(in the rows, 128 means zero)
Known rows, with every step that occurs
mugeta > famo > nugog > vunu: [126 124 109 124 142 146 127 119 132 153 124 113 111  87 132  93 135 142
 126  90 118 143 159]
dosaz > vunu > mugeta > famo > kela: [144 112 141 132 134 129 116 179 127 145 137 128  99 109 142  54 113 135
 119  99 146 125 143]
nugog > famo > tapit > vunu > mugeta > mabu: [157  85 117 148 160 112 126 125 134 155 120 120 105 126  96 167 118 121
 142  82 124 156  88]
mugeta > mabu > dosaz > vunu: [ 95 118 154 116 155 111 139 133 102 116 106 144 113 142 126 126 123 117
 129 173 155 171 177]
tapit > famo > mugeta > mabu > dosaz > vunu: [128 120 138 108 124 126 138 124  94  43 110 141 112 103 121 127 138 116
 147 167 168 102 137]
mugeta > mabu: [109 114 128 125 152 123 128 138 123 166 131 126 129 126 128 155 118 123
 133 138 151 206 135]
nugog > vunu > dosaz: [129 185 128 112  64 137 124 156 131 203 136 138 146 162 124 141 136 134
 132 121  85 156 111]
nugog > vunu: [134 179 120 114 102 130 124 143 138 149 131 115 137 149 121 133 133 144
 135 129 100 156 118]
kela > famo > nugog > vunu > dosaz > mabu: [129 144 125 136  98 133 129 116 122 153 141 115 161 150 150 177 144 130
 112 134 102 135 110]
tapit > famo > nugog: [114 142 123 144 143 129 126  99 134 158 127 123 140  86 123 122 139 131
 135 166 132  92 147]
vunu > tapit > famo > mugeta > mabu: [133 119 111 128 124 142 123 105 128 114 138 148 145 100 116 149 125 126
 163 121 131  78  94]
famo > mugeta: [143 129 120 131 111 135 132 149 130 103 160 127 120 152 130 110 116 126
 132 131 143 125  85]
kela > famo > tapit: [151 122 110 121 168 124 130 112 148  77 122 103 172 165 152 146 140 132
 106 119 104 141  55]
famo > nugog: [110 139 125 165 140 123 128 112 144 198 149 124 131 128 126 106 120 127
 123 144 117 122 151]
famo > nugog > vunu: [128 168 121 152 100 125 128 113 139 180 138 119 129 132 113 120 129 130
 133 122  95 125 154]
vunu > nugog > famo > mugeta: [133 109 104 135 111 136 119 100 158  97 176 110 121 146 122 119 120 137
 119  81 127 109 101]
mabu > dosaz: [ 92 143 142 118 150 130 139 123 128 149 118 141 141 164 134 109 128 133
 122 194 136 126 158]
nugog > vunu > tapit > famo > mugeta > mabu > dosaz: [140 157 116 107  80 143 130 103 117  93 113 146 139 124 102 160 138 126
 168 117 109  89 130]
vunu > mugeta > famo: [121 102 122 118 115 155 117 149 141 220 146 121 120 109 145 101 116 138
 113 104 154 159 123]
kela > famo > nugog: [117 125 119 148 149 130 128 102 143 137 138 106 163 138 158 133 140 136
 105 138 127 127 132]
dosaz > vunu > nugog: [108 151 137 125 137 109 118 128 150  93 151 119 121 131 137  80 121 139
 103 130 114 112 136]
mugeta > mabu > dosaz > vunu > nugog: [ 90 120 148 114 141 113 134 113 116  96 116 140 116 136 126 126 122 116
 120 151 147 159 187]
tapit > famo > mugeta > mabu > dosaz > vunu > nugog: [124 120 134 105 107 128 133 104 108  25 119 137 114  98 120 127 137 114
 137 146 161  90 146]

Rows
[103 149 143 136 131 120 127 162 130 202 117 145 129 104 127 149 128 130
 128 150 119 142 145] : tapit > vunu > dosaz
[132 148 125 155  60 131 124 114 132 221 141 124 119 126 107 144 120 114
 134  99 114 152 168] : famo > nugog > vunu > mugeta > mabu
[105 141 149 134 138 115 128 168 114 195 127 146 122 103 126 183 123 128
 127 176 123 149 119] : tapit > vunu > dosaz > mabu
[124 166 131 149  76 127 129 129 122 218 150 137 130 141 114 156 127 121
 130 135  88 131 129] : famo > nugog > vunu > dosaz > mabu
[150 109 118 146 168 113 129 133 137 159 120 128 119 141 102 150 127 130
 138  98  96 132  73] : nugog > famo > tapit > vunu > dosaz
[117 149 135 130 162 115 119 128 132 112 130 143 134 107 127  92 128 143
 140 150 111  65 112] : dosaz > vunu > tapit > famo
[118 145 148 132 159 123 131 126 119  87 104 159 134 132 124  78 128 131
 146 170 122  43 170] : mabu > dosaz > vunu > tapit > famo > kela
[140 106 122 127 109 131 134 144 115 100 150 131 111 139 123 141 114 113
 141 118 161 168 104] : famo > mugeta > mabu
[153 118 119 130 147 121 127 119 146  99 109 106 157 133 144 162 136 126
 108 110 115 134  80] : kela > famo > tapit > vunu > mugeta
[117 128 144 134 149 118 130 121 131  75 125 137 116 156 125  71 124 133
 121 140 127  78 181] : mabu > dosaz > vunu > nugog > famo > kela
[116 112 133 128 140 136 121 154 135 187 115 123 104  65 132 128 122 137
 122 115 154 147 159] : tapit > vunu > mugeta > famo
[ 94 149 158 119 157 112 139 137 116 107 113 144 120 161 134  80 127 133
 118 197 134 109 164] : mabu > dosaz > vunu
[162 143 110 105  80 146 121 140 139 164 125 115 122 130 119 124 128 133
 128  70 100 157  97] : nugog > vunu > mugeta > famo > tapit
[153 103 123 144 175 109 130 138 125 153 128 130 114 140 101 179 124 129
 137 117 100 137  51] : nugog > famo > tapit > vunu > dosaz > mabu
[128 103 129 111 111 129 135 106 117   4 133 119 135 151 156 137 137 118
 107 117 156 125 132] : kela > famo > mugeta > mabu > dosaz > vunu > nugog
[159 174 109 125 104 143 115 126 141 126 121 134 155 113 109 133 135 143
 167 101  86  77 120] : nugog > vunu > tapit > famo > kela
[131  98 125 113 122 138 140 118 111  48 128 120 146 158 156 156 138 120
 119 135 166 149 117] : kela > famo > mugeta > mabu > dosaz
[120 100 121 141 106 152 119 130 141 238 149 122 114 100 138  94 116 129
 114  96 147 141 147] : vunu > mugeta > famo > nugog
[132 101 135 113 128 126 140 127 103  22 124 123 133 156 156 137 138 120
 117 138 164 138 122] : kela > famo > mugeta > mabu > dosaz > vunu
[140 104 129 122 145 120 135 107 128  85  90 118 150 135 139 179 137 113
 113 119 128 146 115] : kela > famo > tapit > vunu > mugeta > mabu > dosaz
[132 101 130 119 127 130 136 114 110  31 127 133 142 154 151 139 134 121
 127 124 150 110 114] : kela > famo > mugeta > mabu > dosaz > vunu > tapit
[148  95 112 125 184 152 121 165 134 122 125 117 120  89 147  70 123 146
 133  89 144 147 145] : mugeta > famo > kela
[113 103 128 134 135 119 131 102 131  74 120 126  97  96 107 159 126 124
 132 107 148 119 177] : tapit > vunu > nugog > famo > mugeta > mabu > dosaz
[ 99 122 155 131 128 127 136 126 116 153 116 146 102 133 134  65 124 124
 112 158 145  97 192] : mabu > dosaz > vunu > mugeta > famo > nugog
[140 133 118 116 122 139 128 128 122  83 136 126 132 105 128 124 137 130
 143 158 152  93  94] : tapit > famo > mugeta
[150 137 121 134 155 137 119 145 133 113 119 124 148  91 129 111 135 136
 149 148 140  95 135] : tapit > famo > kela
[117  99 137 120 156 107 137 100 118  76 110 135 108 149 109 133 123 112
 126 119 129 149 150] : mugeta > mabu > dosaz > vunu > nugog > famo > tapit
[153 117 127 139 139 110 128 132 139 147 106 127 118 113 103 166 114 107
 131  98 114 157  98] : famo > tapit > vunu > mugeta > mabu
[143 115 136 122 139 121 121 156 131 133 130 126 101 122 135  70 116 129
 111 100 126 131 101] : dosaz > vunu > mugeta > famo > tapit
[136 143 118 142  84 138 123 105 141 157 137 104 157 145 147 145 141 132
 110 110 114 127 135] : kela > famo > nugog > vunu > mugeta
[131 177 133 110  73 133 126 163 115 196 147 138 140 160 124 178 131 133
 132 146  90 163  84] : nugog > vunu > dosaz > mabu
